Known rows, with every way that one mark hangs from another
z_255[z_322[z_92 z_443 z_605[z_690] z_869]]: -13.4; 7.3; -18.9; -16.7; 12.4; -56.7; 33.6; -29.0; -9.1; 14.3; 26.7; -15.1; -10.2; 45.3; 23.1; 27.9; 21.7; 3.9; 11.4; -0.4; 48.5
z_92[z_322[z_605]]: 11.9; 13.7; -4.9; -0.2; -10.7; 3.8; -20.2; 32.4; -13.4; 25.6; -20.0; -3.8; -28.9; 37.4; -7.7; -7.9; 17.9; -2.8; -10.1; 7.3; -26.8
z_255[z_322]: 4.2; 16.6; -15.7; -6.8; -7.2; 6.1; 22.2; -28.5; -8.4; -5.9; -7.1; -11.6; -13.8; 2.7; 6.6; 8.9; 4.6; -1.8; 14.3; 5.9; 18.3
z_690[z_978[z_322[z_92 z_443]]]: -19.5; 35.3; -31.3; 10.4; 13.2; -33.1; 21.6; -8.9; -17.1; -13.6; 10.6; -3.1; -9.6; 14.3; 41.3; 3.5; 9.5; -2.2; 31.6; 0.0; 40.6
z_443[z_322[z_92 z_255 z_605[z_690] z_869]]: -11.9; -5.0; 7.7; 15.9; 43.3; -46.1; -17.9; 8.8; -46.2; 44.4; 4.7; 17.9; 6.9; 14.3; 0.9; 8.3; 48.3; 11.6; -16.8; 6.9; 32.3
z_322[z_92 z_255 z_443 z_605 z_869]: -11.8; 16.0; 10.7; 1.9; 5.3; -38.5; -23.4; 11.9; -11.9; 28.8; 38.0; 23.8; -11.5; 25.5; 19.3; 28.5; 29.2; 9.8; 11.8; -27.7; 4.8
z_690[z_605 z_978[z_322[z_869]]]: -24.7; 5.0; -18.8; 17.9; -8.0; -46.8; 12.9; 5.4; -51.3; 10.0; -27.5; 4.5; -32.6; 14.5; 30.5; -14.6; -7.0; 6.0; 46.8; -16.2; 32.1
z_869[z_322]: 13.4; -7.3; 27.3; 6.5; 8.2; -18.0; 17.9; 7.4; 9.2; -9.4; -13.3; 12.1; -14.0; -14.9; -3.8; -2.5; -14.0; -5.0; -16.0; 3.1; 26.4
z_978[z_322 z_690[z_605]]: -0.6; 2.8; -30.1; -0.1; -38.4; 0.9; 40.3; 23.4; -54.7; 2.4; -57.7; -19.7; -13.7; 28.2; 15.8; -2.7; -30.3; -22.4; 6.2; 0.8; 60.5
z_92[z_322[z_443 z_605 z_869]]: 10.0; -3.7; 8.7; -15.3; 8.4; -30.0; -14.0; 31.4; -15.2; 36.3; 8.1; -1.3; -28.4; 50.5; 7.4; -6.0; 23.9; -5.8; -7.4; -0.6; -13.9
z_322[z_92 z_443 z_869]: -8.1; 0.4; 6.1; -10.0; 24.6; -56.4; 2.6; 3.9; 13.5; -0.6; 50.1; 1.0; -9.6; 12.0; 23.2; 18.6; 3.4; 10.3; 4.4; -22.4; 17.2
z_978[z_322[z_92 z_255 z_443 z_605[z_690]]]: -2.6; 31.6; -24.9; 2.3; 1.6; 1.2; 11.9; 2.9; -36.0; 5.5; -0.1; -5.4; 19.8; 37.5; 22.9; 24.3; 20.0; -14.0; 17.3; 14.4; 69.1
z_322[z_92 z_255 z_443 z_605[z_690] z_869]: -21.6; 2.9; -0.9; -1.0; 15.9; -43.7; -6.4; 0.3; -27.5; 36.6; 39.6; 15.5; 15.1; 41.0; 19.2; 26.9; 25.6; 12.2; 1.6; -10.0; 39.5
z_978[z_322[z_255 z_443 z_605]]: 9.7; 24.0; -5.3; -1.3; -10.7; 20.8; 2.3; 7.0; -38.4; 11.9; -16.7; 2.7; 6.1; 25.6; 16.5; 12.0; 26.6; -30.4; 22.8; 8.8; 36.2
z_869[z_322[z_605[z_690]]]: 3.8; -18.7; 16.9; 5.9; 3.9; -28.4; 27.3; 3.5; -4.2; 14.2; -26.0; 7.1; -3.4; 15.6; -7.9; 1.0; -1.9; -7.9; -22.1; 17.3; 40.4
z_605[z_690[z_978[z_322[z_255 z_869]]]]: -40.4; 3.3; -27.4; 17.4; 18.1; -17.7; 20.9; -31.5; -76.8; 27.2; -4.1; 9.1; 16.4; 16.7; 27.3; -16.2; 11.3; 12.1; 12.5; 19.9; 65.4
z_255[z_322[z_92 z_605[z_690] z_869]]: -21.5; 11.3; -26.0; -4.0; 3.0; -48.7; 27.2; -31.4; -23.9; 18.2; 10.7; -10.4; -23.4; 31.6; 12.0; 21.8; 20.1; 13.6; 7.0; 0.1; 35.6
z_690[z_978[z_322]]: -21.1; 22.3; -29.0; 15.4; 1.5; -11.8; 19.9; -15.6; -40.6; 0.7; -19.7; -0.1; -11.3; 4.1; 27.2; -15.0; 11.0; -2.5; 25.5; 11.4; 28.3
z_690[z_605 z_978]: -20.9; 3.5; -13.1; 18.3; -15.8; -34.7; -4.4; 15.3; -15.5; 7.9; -16.5; 11.1; -22.4; 18.1; 18.0; -8.8; -12.7; 17.3; 34.9; -19.8; 0.6
z_690[z_605]: 6.5; -3.3; 1.8; 4.1; -20.5; -11.9; -7.4; 27.8; -2.5; -2.4; -18.9; -1.3; -13.1; 13.1; 0.6; 6.0; -20.7; 1.5; 22.5; -19.6; 4.4
z_605[z_690[z_978[z_322[z_92]]]]: -34.8; 20.1; -46.0; 15.6; 17.8; -28.7; 32.0; -23.8; -37.5; -1.8; -1.9; -9.3; 9.7; 17.9; 27.7; -3.6; 2.5; 12.1; 13.6; 20.7; 64.9

Rows
-19.5; 19.6; 3.5; 16.0; -4.3; -29.9; -30.7; 8.5; -28.0; 34.7; 19.4; 29.2; -24.2; 9.1; 7.4; 20.9; 28.8; 18.4; 6.9; -27.6; -10.3
z_322[z_92 z_255 z_605 z_869]
8.6; 7.8; 13.0; -5.6; 3.8; -7.2; -30.0; 33.3; -33.8; 47.9; 10.3; 14.3; -18.8; 45.1; 8.6; -1.9; 28.8; 1.4; -3.6; -3.8; -10.9
z_92[z_322[z_255 z_443 z_605 z_869]]
-10.0; 3.3; 5.8; -9.3; 11.0; -64.3; -3.6; 9.1; 8.0; 17.6; 35.4; 6.2; -22.7; 31.0; 21.0; 22.7; 23.2; 2.1; 6.8; -24.3; -0.2
z_322[z_92 z_443 z_605 z_869]
-11.2; 23.8; -34.1; 4.3; -1.0; -13.1; 22.6; -3.4; -28.9; 0.1; -19.8; -18.8; -2.6; 27.3; 12.6; 14.8; 13.0; -11.0; 9.3; 17.5; 51.8
z_978[z_322[z_92 z_605[z_690]]]
10.1; -21.9; 23.8; -7.0; 13.9; -35.7; 32.8; 7.5; 7.9; 9.5; -8.1; 2.0; 10.5; 30.6; 3.4; 7.2; 2.5; -16.9; -18.5; 17.3; 50.7
z_869[z_322[z_443 z_605[z_690]]]
7.7; 20.8; 23.3; 22.9; 6.4; -10.3; -3.5; 15.7; 6.1; -10.5; 5.9; 28.2; -13.7; -24.0; 1.2; 16.7; -10.2; 11.7; -9.4; -12.1; 32.7
z_869[z_322[z_92 z_255]]
-3.3; -1.5; -12.9; -4.4; -24.3; -10.0; 30.3; 25.7; -77.7; 24.2; -27.1; -2.2; -2.3; 35.7; 31.4; 3.6; -18.3; -18.5; 12.4; -10.7; 74.6
z_978[z_322[z_255 z_443 z_869] z_690[z_605]]
-10.5; -6.0; 15.8; 13.9; 11.3; -29.7; 17.2; 0.5; -22.1; 28.8; -4.9; 28.4; 13.4; 29.1; 16.5; 2.2; 11.8; 0.3; -4.8; 12.7; 51.6
z_869[z_322[z_255 z_443 z_605[z_690[z_978]]]]
-9.7; -0.4; -2.4; 3.8; 4.5; -3.4; -23.9; 19.4; -59.5; 56.9; -4.7; 11.6; -8.0; 44.1; -4.0; -8.6; 22.3; 14.2; -19.2; 12.9; 7.9
z_92[z_322[z_255 z_605[z_690] z_869]]
-18.8; 9.4; -31.2; -9.6; 1.6; -31.4; 40.2; -38.1; -21.9; 19.4; 0.9; -10.9; 2.7; 54.1; 26.0; 7.8; 26.1; -4.6; 20.8; 21.4; 41.6
z_255[z_322[z_443 z_605[z_690[z_978]]]]
5.6; -5.0; 14.9; -1.7; 17.0; -51.0; 30.6; 12.3; 21.8; -2.4; 7.7; 1.8; -0.5; 27.6; 9.0; 23.5; -1.6; -5.7; -17.1; 7.4; 56.5
z_869[z_322[z_92 z_443 z_605[z_690]]]
-5.0; 19.9; -8.5; -15.0; 3.3; -52.3; 18.3; -19.4; 0.5; 10.3; 25.8; -7.9; -33.6; 33.1; 25.6; 28.6; 25.6; 1.7; 21.3; -14.4; 17.2
z_255[z_322[z_92 z_443 z_605 z_869]]
10.6; 7.2; 13.2; -5.3; 16.4; -1.1; -26.8; 27.8; -31.3; 31.8; 22.9; 11.4; -5.9; 27.3; 10.7; -6.6; 11.1; 8.3; -6.2; -2.9; 6.1
z_92[z_322[z_255 z_443 z_869]]
-3.8; 18.8; -9.0; -15.1; 15.3; -45.3; 25.9; -23.5; 4.9; -6.5; 39.1; -10.6; -21.3; 13.6; 26.7; 25.1; 7.7; 7.3; 19.6; -14.1; 34.4
z_255[z_322[z_92 z_443 z_869]]
13.8; 19.6; 29.2; 9.8; 2.1; -24.8; -3.5; 24.5; 13.9; 2.7; 10.7; 27.8; -14.4; 9.1; 10.6; 27.2; 8.1; -4.4; -2.7; -13.8; 30.4
z_869[z_322[z_92 z_255 z_443 z_605]]
16.0; 7.4; 26.0; 0.6; 7.7; -48.4; 15.0; 22.6; 35.0; -7.8; 7.7; 10.1; -22.9; 13.9; 9.1; 22.8; 2.9; -9.8; -6.7; -10.3; 26.6
z_869[z_322[z_92 z_443 z_605]]
-18.9; 7.9; -26.5; 8.6; 1.4; -16.7; -3.0; 13.4; -38.6; 39.4; -17.3; -1.9; -14.4; 55.1; 5.8; -17.6; 18.0; 11.6; -9.0; 23.4; 0.6
z_92[z_322[z_605[z_690[z_978]]]]
6.2; 10.9; 10.9; -2.9; -10.7; 8.8; -19.2; 12.3; -10.8; 26.4; 7.3; 17.9; 12.0; 30.8; 7.7; 15.5; 28.9; -11.6; 10.6; -4.6; -0.9
z_322[z_255 z_443 z_605]
4.3; 7.8; 17.7; 7.5; 12.2; -29.5; 11.3; 14.0; 3.2; 9.1; 11.1; 18.3; 8.2; 22.0; 9.6; 26.4; 3.9; 1.3; -12.4; 3.2; 57.3
z_869[z_322[z_92 z_255 z_443 z_605[z_690]]]
-19.1; -9.6; -12.7; -5.3; 20.7; -52.3; 3.1; 11.1; -38.5; 49.4; 10.7; -1.0; -12.1; 68.0; 21.1; -15.8; 24.5; 8.1; -7.8; 15.5; 12.3
z_92[z_322[z_443 z_605[z_690[z_978]] z_869]]
21.1; -11.1; 31.6; -4.1; 3.6; -32.0; 18.9; 18.0; 19.9; 3.2; -9.2; 9.0; -12.4; 17.1; 4.4; 8.5; 7.0; -20.9; -10.6; 1.5; 19.2
z_869[z_322[z_443 z_605]]
0.2; -4.9; -3.9; 8.5; 38.4; -43.0; -1.0; 11.7; -12.2; 19.2; -10.7; -3.6; 7.6; 20.3; -3.7; 9.6; 38.9; -0.4; -17.4; 17.3; 28.2
z_443[z_322[z_92 z_605[z_690]]]
1.5; 11.5; 7.3; 6.8; -4.7; 1.5; -38.4; 28.9; -46.4; 50.9; -8.0; 19.3; -29.9; 30.3; -3.0; -8.1; 28.6; 11.7; -9.0; -4.0; -21.3
z_92[z_322[z_255 z_605 z_869]]
-13.1; 23.0; -14.3; -2.4; -5.8; -44.9; 13.3; -21.7; -11.7; 15.0; 8.4; -3.2; -46.7; 17.5; 13.7; 23.0; 24.7; 9.6; 17.5; -15.4; 4.1
z_255[z_322[z_92 z_605 z_869]]
-14.7; 10.7; -26.0; -12.2; -10.6; -46.0; 43.8; 8.6; -47.0; 18.7; -9.2; -14.8; -21.3; 45.5; 33.9; 14.0; 10.0; -22.9; -7.1; -4.8; 55.3
z_978[z_322[z_92 z_443 z_605 z_869] z_690]
-18.9; 13.1; -10.6; 15.5; -4.7; -33.1; 3.1; 10.3; -59.3; 17.8; -9.5; 15.7; -14.7; 24.4; 40.7; -5.3; -0.9; 3.6; 53.1; -17.6; 46.7
z_690[z_605 z_978[z_322[z_255 z_443 z_869]]]
-42.8; -4.2; -17.4; 1.5; 25.3; -87.3; 13.6; -11.2; -15.3; 31.5; 37.2; 7.0; -3.4; 51.0; 34.6; 11.6; 26.2; 15.4; 9.3; -5.5; 31.2
z_322[z_92 z_443 z_605[z_690[z_978]] z_869]
